What can hang from each mark
Z45: Z851
Z806: Z338
Z937: Z84
Z84: Z43 Z45 Z937
Z781: Z851
Z43: Z84 Z806
Z851: Z45 Z172 Z338 Z781
Z338: Z84 Z806 Z851

Each row was made from one small tree. The marks that hang from a mark follow it in brackets, in the order of their numbers. Every link used is in the known rows. Write each row's tree.
Known rows
Z781[Z851[Z45 Z338[Z806]]]: [.17,-.17,.03,-.14,.02,.01,.11,-.15,-.03,-.15,.07,-.18,-.09,.03,-.09,-.02,.02,.30,.04,.12,.14,.02,-.06,-.12,.12,-.03,.15,.04,.11,.32,.12,-.26,.26,.25,.27,.15,-.02,-.32,.18,.03,.21,.03,.19,.02,-.06,-.07,.12,-.16,.15]
Z851[Z45 Z172 Z338[Z84] Z781]: [.20,-.12,.07,-.25,.00,.05,.14,-.24,.00,-.22,.04,-.49,-.18,.13,-.21,.11,.14,.24,.12,-.13,.06,.05,.10,-.10,.04,.02,.10,.03,.07,.22,.18,-.14,.25,.09,.12,.07,.02,-.28,.31,-.02,.00,-.15,.09,.04,-.05,-.09,.30,-.20,.24]
Z338[Z84 Z806 Z851[Z45 Z781]]: [.27,-.20,-.07,-.16,.03,.16,.15,-.06,.02,-.34,.07,-.56,-.20,-.03,-.09,-.01,.29,.20,.10,.10,.12,.01,.15,-.04,.09,-.01,.11,.03,-.04,.27,.18,.14,.20,.16,.31,-.06,-.13,-.31,.13,.12,.00,-.04,.00,.12,-.13,-.07,.12,-.07,.15]
Z84[Z45[Z851]]: [.14,.02,.14,-.16,-.01,-.02,.02,.02,-.13,-.18,.08,-.20,-.01,.16,-.10,-.08,.14,.18,.02,.03,.02,.03,.07,-.01,.09,-.04,.08,.13,.04,.15,.04,-.17,.01,.14,.18,.14,.05,-.27,.05,.04,.00,.04,.00,-.15,-.10,.00,.10,.03,.04]
Z45[Z851[Z338[Z84[Z937]]]]: [.14,-.06,.21,-.10,-.06,.21,.04,-.05,-.27,-.32,.05,-.20,-.04,.11,-.14,.00,.17,.17,.11,-.07,.02,.16,.32,.04,.16,-.16,.09,-.07,.12,.16,.07,-.11,.22,.20,.16,.08,-.01,-.23,.27,.00,.00,.12,.09,-.21,-.03,-.02,-.02,.04,.23]
Z937[Z84[Z45[Z851]]]: [.22,.10,.12,-.15,-.01,.08,.12,-.02,-.16,-.22,.11,-.28,.03,.09,-.09,-.07,.17,.27,.12,.03,.02,.18,.13,-.06,.13,-.07,.05,.00,.03,.14,.08,-.22,-.09,.21,.24,.13,.06,-.22,.02,.04,.05,.07,.00,-.20,-.13,-.07,.17,-.06,.01]
Z43[Z84[Z45[Z851] Z937] Z806]: [.10,.15,.19,-.18,.06,.20,.10,.02,-.32,-.26,.00,-.29,-.04,.05,-.22,.03,.24,.16,.04,-.03,.03,.18,.11,-.19,-.04,-.08,.15,.14,.10,.14,.07,-.07,-.08,.22,.23,.17,-.07,-.28,.20,.06,.08,.19,-.04,-.07,-.02,.13,.15,-.08,-.04]
Z338[Z84 Z806 Z851[Z781]]: [.28,-.25,-.01,-.12,-.03,.14,.06,.01,.02,-.32,.07,-.45,-.18,-.03,-.11,-.01,.31,.11,.03,.13,.07,-.08,.13,.01,.01,.03,.14,.04,-.05,.29,.09,.14,.17,.15,.25,-.08,-.13,-.31,.06,.13,-.10,.04,.03,.05,-.12,-.13,.09,-.02,.18]
Z851[Z172]: [.11,-.05,.03,-.18,-.04,-.20,-.02,-.10,.03,-.06,-.02,-.30,-.05,.09,-.12,.06,.15,.11,-.01,-.02,.01,-.06,-.14,-.09,-.16,.15,.08,.14,.13,.18,.05,-.18,.22,.07,.17,.17,.02,-.15,.15,.03,-.03,-.10,.00,-.07,-.15,-.04,.16,-.10,.19]
Z84[Z45[Z851] Z937]: [.12,.10,.17,-.14,-.05,.04,.00,.04,-.16,-.24,.08,-.13,.01,.16,-.13,-.01,.20,.12,.09,-.03,.03,.13,.16,-.08,.03,-.13,.15,.06,.12,.11,.04,-.17,.04,.12,.16,.16,-.03,-.21,.09,.02,-.01,.07,-.05,-.17,-.09,.10,.02,.09,.00]
Z937[Z84[Z43 Z45[Z851]]]: [.25,.09,.09,-.16,.01,.11,.05,-.02,-.13,-.21,.07,-.13,.06,.03,-.05,-.02,.17,.24,.10,.10,.05,.33,.25,-.14,.15,-.02,.07,.04,.05,.09,.10,-.09,-.17,.22,.20,.06,.08,-.21,-.01,.00,.00,.10,-.04,-.23,-.09,-.09,.16,-.08,.07]
Z43[Z806]: [.12,-.04,.06,-.14,.03,-.05,.08,-.09,-.09,-.15,-.05,-.30,-.11,-.05,-.12,.04,.13,.16,-.07,.06,.02,-.15,-.14,-.09,-.07,.15,.08,.17,.07,.25,.12,-.04,.05,.18,.25,.09,.00,-.20,.17,.05,.09,.02,-.01,-.04,-.07,.00,.15,-.12,.14]
Z84[Z45[Z851[Z338 Z781]] Z937]: [.18,.03,.26,-.16,-.05,.22,-.05,-.06,-.17,-.23,.16,-.21,-.07,.26,-.25,-.01,.17,.14,.17,-.15,.01,.16,.18,-.04,.06,-.15,.23,.03,.10,.15,.12,-.20,.06,.09,.11,.11,.04,-.33,.15,-.05,-.04,.11,.06,-.16,.05,.05,.18,-.02,.06]
Z781[Z851[Z45 Z172 Z338]]: [.12,-.09,.03,-.24,-.01,-.06,.09,-.19,.00,-.11,.00,-.22,-.06,.14,-.12,.04,.02,.27,.08,-.06,.11,.07,-.13,-.18,.00,.07,.09,.02,.18,.21,.13,-.33,.35,.18,.19,.20,.07,-.24,.26,.02,.18,-.11,.18,-.04,-.08,-.04,.15,-.18,.23]
Z43[Z84 Z806[Z338]]: [.13,-.02,.18,-.07,-.01,.00,.07,-.13,-.20,-.17,.02,-.46,-.10,-.01,-.13,-.08,.13,.19,.01,-.09,-.01,-.10,-.05,-.04,-.10,.09,.11,.32,.10,.27,.07,-.16,.11,.20,.23,.07,.06,-.23,.23,.04,.06,.15,.01,-.04,-.10,.07,.32,-.15,.10]
Z84[Z43 Z45]: [.20,.02,.10,-.22,-.03,-.10,-.02,.00,.01,-.13,.00,-.02,-.03,.05,-.02,.06,.15,.21,-.06,.10,.07,.03,.17,-.10,-.01,.05,.11,.22,.12,.16,.06,-.05,-.13,.12,.11,.05,.04,-.19,.00,.01,-.07,.04,-.06,-.08,-.09,-.04,.15,-.02,.14]
Z43[Z84 Z806[Z338[Z851[Z781]]]]: [.21,-.09,.14,-.08,.00,.23,.03,-.09,-.13,-.25,.04,-.61,-.19,.06,-.15,-.09,.25,.12,.11,-.15,-.01,-.05,-.05,-.03,-.10,.13,.16,.26,.05,.27,.15,.03,.19,.17,.26,-.04,.02,-.29,.18,.12,.00,.16,.02,-.01,-.08,.05,.33,-.13,.12]
Z45[Z851[Z172 Z338]]: [.10,-.09,.12,-.14,-.02,.01,-.02,-.11,-.15,-.08,.04,-.27,-.04,.17,-.15,-.03,.10,.14,.06,-.07,-.04,.12,-.05,.01,.04,.05,.05,.05,.10,.16,.12,-.21,.39,.14,.16,.19,.11,-.29,.21,.00,.07,.01,.11,-.17,-.03,-.05,.14,-.13,.27]
Z851[Z45 Z172 Z338[Z84[Z43]]]: [.19,-.07,.03,-.23,.04,.00,.12,-.16,.00,-.19,-.05,-.22,-.11,.03,-.04,.13,.13,.29,.03,.02,.09,.22,.23,-.14,.10,.04,.02,.05,.14,.17,.17,-.07,.25,.16,.12,.05,.05,-.22,.27,-.02,.03,-.09,.04,.00,-.08,-.10,.18,-.18,.37]
Z338[Z806 Z851[Z781]]: [.25,-.21,-.02,-.12,-.01,.07,-.03,-.04,.04,-.18,.09,-.44,-.15,.01,-.11,-.02,.28,.08,.05,.08,.04,-.09,-.07,.02,-.06,.10,.18,.11,.00,.27,.11,.09,.20,.12,.27,.00,-.08,-.30,.01,.10,-.04,.03,.03,.03,-.09,-.07,.13,-.07,.14]
Z806[Z338[Z84 Z851[Z45 Z781]]]: [.25,-.14,.09,-.12,-.06,.14,.12,-.09,.00,-.37,.08,-.59,-.18,.12,-.03,-.08,.24,.21,.23,-.13,.08,.01,.20,.07,.08,-.03,.05,.07,.01,.24,.16,-.02,.29,.11,.22,-.10,.00,-.23,.18,.10,-.07,-.01,-.03,.01,-.19,.00,.16,-.01,.21]
Z45[Z851[Z172 Z338[Z806] Z781]]: [.18,-.16,.05,-.08,-.01,.11,-.06,-.17,-.08,-.12,.13,-.39,-.07,.12,-.26,-.02,.15,.10,.11,-.02,-.01,.10,-.11,-.07,-.04,.05,.22,.08,.03,.25,.12,-.16,.38,.10,.17,.16,.02,-.46,.15,.01,.02,.00,.15,-.05,.01,-.08,.24,-.22,.15]
Z84[Z43 Z45 Z937]: [.17,.09,.12,-.21,-.05,-.03,-.04,.02,-.02,-.17,.00,.03,.00,.07,-.06,.13,.21,.14,-.01,.05,.08,.15,.25,-.17,-.09,-.04,.16,.16,.16,.11,.06,-.09,-.10,.10,.09,.09,-.02,-.14,.05,-.02,-.09,.06,-.11,-.10,-.09,.06,.07,.03,.11]

Write each row's tree
[.21,-.20,.12,-.03,.00,.18,-.05,-.15,-.12,-.16,.18,-.32,-.11,.11,-.22,-.09,.13,.13,.09,.01,.00,.03,-.01,.01,.11,-.03,.25,.09,.01,.25,.13,-.11,.21,.16,.21,.07,.05,-.43,.12,.00,.01,.10,.15,-.07,.04,-.08,.21,-.14,.14]  Z45[Z851[Z338[Z806] Z781]]
[.19,.05,.22,-.20,-.05,.11,.10,.01,-.15,-.30,.06,-.13,-.06,.13,-.12,.10,.18,.29,.01,-.04,.07,.04,.38,.04,.02,-.18,.07,.03,.13,.22,.07,-.20,.07,.13,.07,.10,-.06,-.19,.18,.00,-.02,.10,-.01,-.09,-.06,.00,.10,.05,.19]  Z851[Z338[Z84[Z45 Z937]]]
[.14,.13,.22,-.23,-.03,-.01,.02,-.01,-.12,-.17,.05,-.25,-.05,.14,-.15,.05,.20,.18,.00,-.07,.04,.05,.19,-.12,-.10,-.06,.18,.22,.18,.14,.01,-.18,-.13,.14,.15,.13,-.07,-.11,.13,-.01,-.06,.11,-.05,-.06,-.12,.08,.17,.01,.01]  Z43[Z84[Z45 Z937]]
[.11,-.10,.08,-.14,-.06,-.02,-.06,-.14,-.01,-.12,.04,-.42,-.06,.16,-.25,-.02,.18,.01,.12,-.09,-.01,.07,-.15,-.13,-.08,.13,.20,.09,.06,.11,.09,-.10,.18,.07,.17,.12,.05,-.30,.14,.02,-.09,-.12,.07,-.12,-.07,-.03,.18,-.12,.09]  Z45[Z851[Z172 Z781]]
[.15,.05,.13,-.05,-.05,.04,-.03,-.07,-.11,-.25,-.04,-.12,-.02,-.06,-.10,.09,.20,.10,.07,-.03,.04,.12,.09,-.15,-.16,.03,.16,.20,.16,.20,.10,-.08,.14,.13,.16,.04,.00,-.18,.22,.02,.01,.14,-.11,-.10,-.05,.13,.11,-.06,.15]  Z84[Z43[Z806[Z338]] Z937]
[.18,-.12,.10,-.30,-.09,-.01,.14,.01,-.06,-.26,.01,-.09,-.06,.13,-.13,.05,.10,.32,-.03,.05,.13,.04,.16,-.12,-.05,-.04,.04,.01,.09,.27,.04,-.29,.18,.15,.07,.18,-.01,-.30,.15,.08,.06,-.02,.14,-.05,-.08,-.14,.15,-.07,.21]  Z781[Z851[Z172 Z338[Z84[Z45]]]]
[.13,.12,.10,-.18,.05,.16,.02,.06,-.20,-.29,-.03,-.02,-.01,-.01,-.14,.10,.23,.12,.03,.10,.06,.28,.18,-.23,-.03,-.06,.17,.10,.12,.12,.12,.04,-.08,.16,.17,.13,-.03,-.30,.13,.04,.05,.15,-.09,-.12,.03,.11,.05,-.05,.04]  Z84[Z43[Z806] Z45[Z851] Z937]
[.16,-.17,.20,-.11,-.03,.17,-.08,-.17,-.14,-.13,.12,-.33,-.11,.19,-.20,-.08,.10,.12,.14,-.13,-.03,.02,.00,.05,.14,.03,.20,.08,.06,.18,.14,-.13,.16,.14,.18,.05,.13,-.33,.17,-.04,-.04,.06,.16,-.16,.02,-.06,.19,-.10,.16]  Z45[Z851[Z338 Z781]]
[.23,-.10,.10,-.11,-.06,.08,.03,-.14,.04,-.25,.11,-.54,-.15,.16,-.03,-.09,.20,.17,.25,-.18,.04,-.01,.01,.06,.04,.04,.11,.14,.05,.21,.17,-.11,.33,.09,.25,-.03,.08,-.21,.16,.07,-.01,-.01,-.04,-.02,-.17,.07,.22,-.05,.17]  Z806[Z338[Z851[Z45 Z781]]]
[.14,.03,.04,-.21,-.03,-.05,-.04,.02,-.04,-.13,-.01,-.08,.02,.11,-.09,.03,.17,.14,.02,.07,.04,.26,.09,-.18,-.05,.07,.10,.15,.10,.08,.06,-.08,.08,.09,.10,.16,.07,-.29,.04,.03,-.03,-.02,-.04,-.13,-.08,-.04,.12,-.08,.14]  Z84[Z43 Z45[Z851[Z172]]]
[.26,-.16,.02,-.12,-.06,.22,.03,.02,-.02,-.37,.06,-.41,-.15,-.02,-.16,.07,.38,.07,.09,.10,.09,.04,.21,-.05,-.07,-.06,.19,-.03,.01,.25,.07,.15,.19,.12,.23,-.04,-.21,-.25,.12,.12,-.11,.07,-.02,.03,-.10,-.02,.01,.04,.14]  Z338[Z84[Z937] Z806 Z851[Z781]]
[.21,-.04,.08,-.28,-.03,.00,.07,.00,-.02,-.19,-.01,-.05,-.07,.09,-.07,.14,.18,.30,-.06,.08,.08,.15,.32,-.09,-.02,.00,.02,.12,.10,.19,.09,-.10,.11,.10,.02,.08,.04,-.27,.13,.01,-.04,.02,-.01,-.05,-.06,-.12,.21,-.12,.30]  Z851[Z172 Z338[Z84[Z43 Z45]]]
[.20,.07,.13,-.21,-.06,.03,.04,.06,-.05,-.31,-.02,.01,-.04,.01,-.06,.15,.25,.20,-.02,.09,.12,.18,.45,-.13,-.01,-.09,.13,.08,.13,.13,.03,.00,-.14,.11,.08,.01,-.08,-.13,.10,.02,-.13,.06,-.10,-.08,-.11,.00,.03,.07,.14]  Z338[Z84[Z43 Z45 Z937]]
[.24,-.20,.12,-.09,-.01,.05,-.04,-.18,-.01,-.09,.15,-.30,-.14,.07,-.21,-.01,.12,.17,.02,.01,.02,-.09,-.03,.03,.00,.04,.25,.16,.04,.32,.13,-.14,.18,.12,.19,.05,.01,-.33,.12,-.01,-.03,.05,.11,.00,.01,-.08,.29,-.17,.16]  Z851[Z338[Z806] Z781]
[.21,-.16,.12,-.08,-.12,.05,.06,.04,-.07,-.32,.03,-.38,-.09,.06,.03,-.13,.24,.20,.10,-.03,.04,-.08,.22,.17,.03,-.02,-.03,.10,.03,.25,.07,-.03,.35,.15,.19,-.04,.01,-.15,.11,.12,-.06,.10,-.04,-.09,-.22,-.04,.05,.08,.28]  Z806[Z338[Z84 Z851]]
[.27,.14,.03,-.22,.09,.08,.16,-.03,-.10,-.23,-.01,-.14,-.04,-.14,-.09,.11,.18,.31,-.02,.15,.07,.17,.13,-.22,-.03,.07,.06,.08,.04,.21,.15,-.04,-.23,.21,.23,.06,.02,-.22,.06,.04,.08,.09,-.09,-.08,-.06,-.06,.27,-.21,.07]  Z937[Z84[Z43[Z806] Z45]]
[.12,.13,.07,-.21,-.06,.02,-.06,.03,-.07,-.20,-.02,-.03,.05,.13,-.12,.13,.26,.06,.07,.02,.05,.36,.18,-.23,-.11,-.02,.15,.07,.16,.05,.05,-.11,.09,.07,.08,.18,-.02,-.24,.10,.01,-.05,.01,-.08,-.14,-.07,.07,.05,-.03,.09]  Z84[Z43 Z45[Z851[Z172]] Z937]
[.20,-.10,.14,-.20,.02,.06,.04,-.27,-.01,-.12,.11,-.42,-.18,.16,-.18,-.01,.07,.24,.12,-.17,.03,-.03,.01,-.04,.14,.03,.17,.12,.10,.22,.20,-.18,.13,.12,.19,.02,.11,-.26,.23,-.07,.02,-.06,.09,-.01,-.04,-.02,.30,-.15,.18]  Z851[Z45 Z338 Z781]
[.19,-.12,-.11,-.15,-.02,-.06,.00,.01,.04,-.11,-.01,-.35,-.08,-.01,-.04,.03,.28,.09,-.01,.15,.03,-.02,-.13,-.05,-.15,.14,.04,.08,.05,.26,.08,-.03,.42,.11,.25,.14,-.09,-.25,.05,.13,.04,-.01,-.04,.01,-.15,-.07,.07,-.11,.23]  Z338[Z806 Z851[Z172]]
[.13,.17,.17,-.23,.05,.08,.11,-.01,-.21,-.21,-.02,-.29,-.09,.02,-.20,.10,.23,.20,-.02,-.02,.04,.03,.09,-.21,-.17,-.03,.15,.20,.14,.19,.07,-.07,-.14,.18,.21,.15,-.10,-.17,.20,.04,.06,.15,-.07,.00,-.06,.11,.22,-.08,.00]  Z43[Z84[Z45 Z937] Z806]
[.25,-.14,.12,-.23,.02,.14,.08,-.21,.00,-.24,.03,-.29,-.18,.05,-.11,.07,.12,.28,.09,-.04,.10,.16,.33,-.09,.19,.01,.16,.10,.10,.18,.20,.01,.02,.15,.14,-.10,.06,-.27,.24,-.04,-.07,-.02,.09,.00,-.02,-.10,.23,-.14,.26]  Z851[Z45 Z338[Z84[Z43]] Z781]
[.17,-.06,.11,-.10,.01,.15,.06,-.03,-.20,-.24,-.01,-.52,-.13,.00,-.07,-.10,.23,.18,.04,-.07,-.01,-.05,-.02,.01,-.09,.12,.04,.24,.08,.26,.12,-.01,.28,.21,.27,.03,.02,-.22,.18,.14,.08,.22,-.02,-.03,-.13,.06,.23,-.09,.18]  Z43[Z84 Z806[Z338[Z851]]]
[.22,-.02,.17,-.14,-.11,-.05,.05,.04,-.02,-.30,.04,-.08,-.03,.06,.02,-.01,.17,.29,.01,.05,.08,.06,.43,.01,-.01,-.07,.06,.22,.07,.22,.04,-.12,.00,.11,.06,-.02,.04,-.22,.05,.05,-.12,.10,-.08,-.09,-.15,-.04,.15,.04,.17]  Z806[Z338[Z84[Z43 Z45]]]
[.25,-.21,-.09,-.17,-.04,.09,.07,.00,.06,-.28,.00,-.50,-.14,-.01,-.14,.05,.35,.08,.03,.13,.06,.00,.02,-.06,-.14,.09,.10,.03,-.03,.26,.09,.10,.32,.09,.22,.02,-.15,-.33,.09,.15,-.08,-.07,.01,.08,-.12,-.13,.13,-.10,.20]  Z338[Z84 Z806 Z851[Z172 Z781]]
[.18,.08,.16,-.22,-.07,-.01,.12,.06,-.09,-.32,.01,-.18,-.05,.09,-.11,.10,.24,.20,-.01,.03,.09,.02,.33,-.07,-.04,-.14,.08,.05,.10,.18,.01,-.11,-.06,.11,.12,.08,-.11,-.13,.13,.04,-.08,.03,-.09,-.06,-.13,.02,.04,.10,.08]  Z338[Z84[Z45 Z937]]
[.23,-.10,.03,-.13,-.04,.11,.11,-.02,-.02,-.36,-.02,-.32,-.09,.00,.12,-.05,.24,.25,.15,.01,.10,.16,.36,.02,.13,-.02,-.01,.10,.07,.18,.15,.04,.29,.17,.22,-.10,.03,-.17,.15,.12,-.03,.08,-.07,-.04,-.21,.00,.05,.01,.30]  Z806[Z338[Z84[Z43] Z851[Z45]]]
[.15,.06,.14,-.25,.09,.03,.14,-.03,-.17,-.16,.00,-.35,-.15,.01,-.17,.03,.17,.26,-.11,.03,.03,-.07,.02,-.14,-.08,.08,.10,.27,.08,.24,.08,-.06,-.14,.21,.21,.12,-.02,-.25,.14,.05,.07,.13,-.02,.02,-.06,.02,.30,-.15,.02]  Z43[Z84[Z45] Z806]
[.23,.00,.14,-.16,-.03,.10,.12,.03,-.15,-.31,.09,-.12,-.06,.03,-.13,.09,.22,.29,-.04,.12,.08,.05,.34,.00,.00,-.23,.10,.04,.06,.31,.07,-.19,.14,.14,.12,.11,-.15,-.29,.15,.04,.02,.15,-.01,.00,-.03,-.03,.10,.00,.14]  Z851[Z338[Z84[Z45 Z937] Z806]]
[.28,.10,.07,-.21,-.02,.01,.07,-.05,-.01,-.17,.05,-.11,.00,.00,-.03,.06,.16,.28,.02,.10,.06,.18,.23,-.14,.02,.03,.08,.09,.08,.14,.09,-.14,-.23,.18,.16,.04,.06,-.13,-.02,-.01,-.03,.04,-.07,-.14,-.12,-.10,.22,-.10,.09]  Z937[Z84[Z43 Z45]]
[.19,-.09,-.05,-.25,.01,.01,.05,-.14,.11,-.16,.00,-.57,-.17,.15,-.11,.06,.24,.09,.16,-.10,.05,.05,-.13,-.12,-.07,.16,.09,.07,.06,.16,.19,-.02,.31,.06,.24,.06,.01,-.22,.16,.08,.00,-.16,-.03,.05,-.15,.00,.20,-.14,.19]  Z338[Z851[Z45 Z172 Z781]]
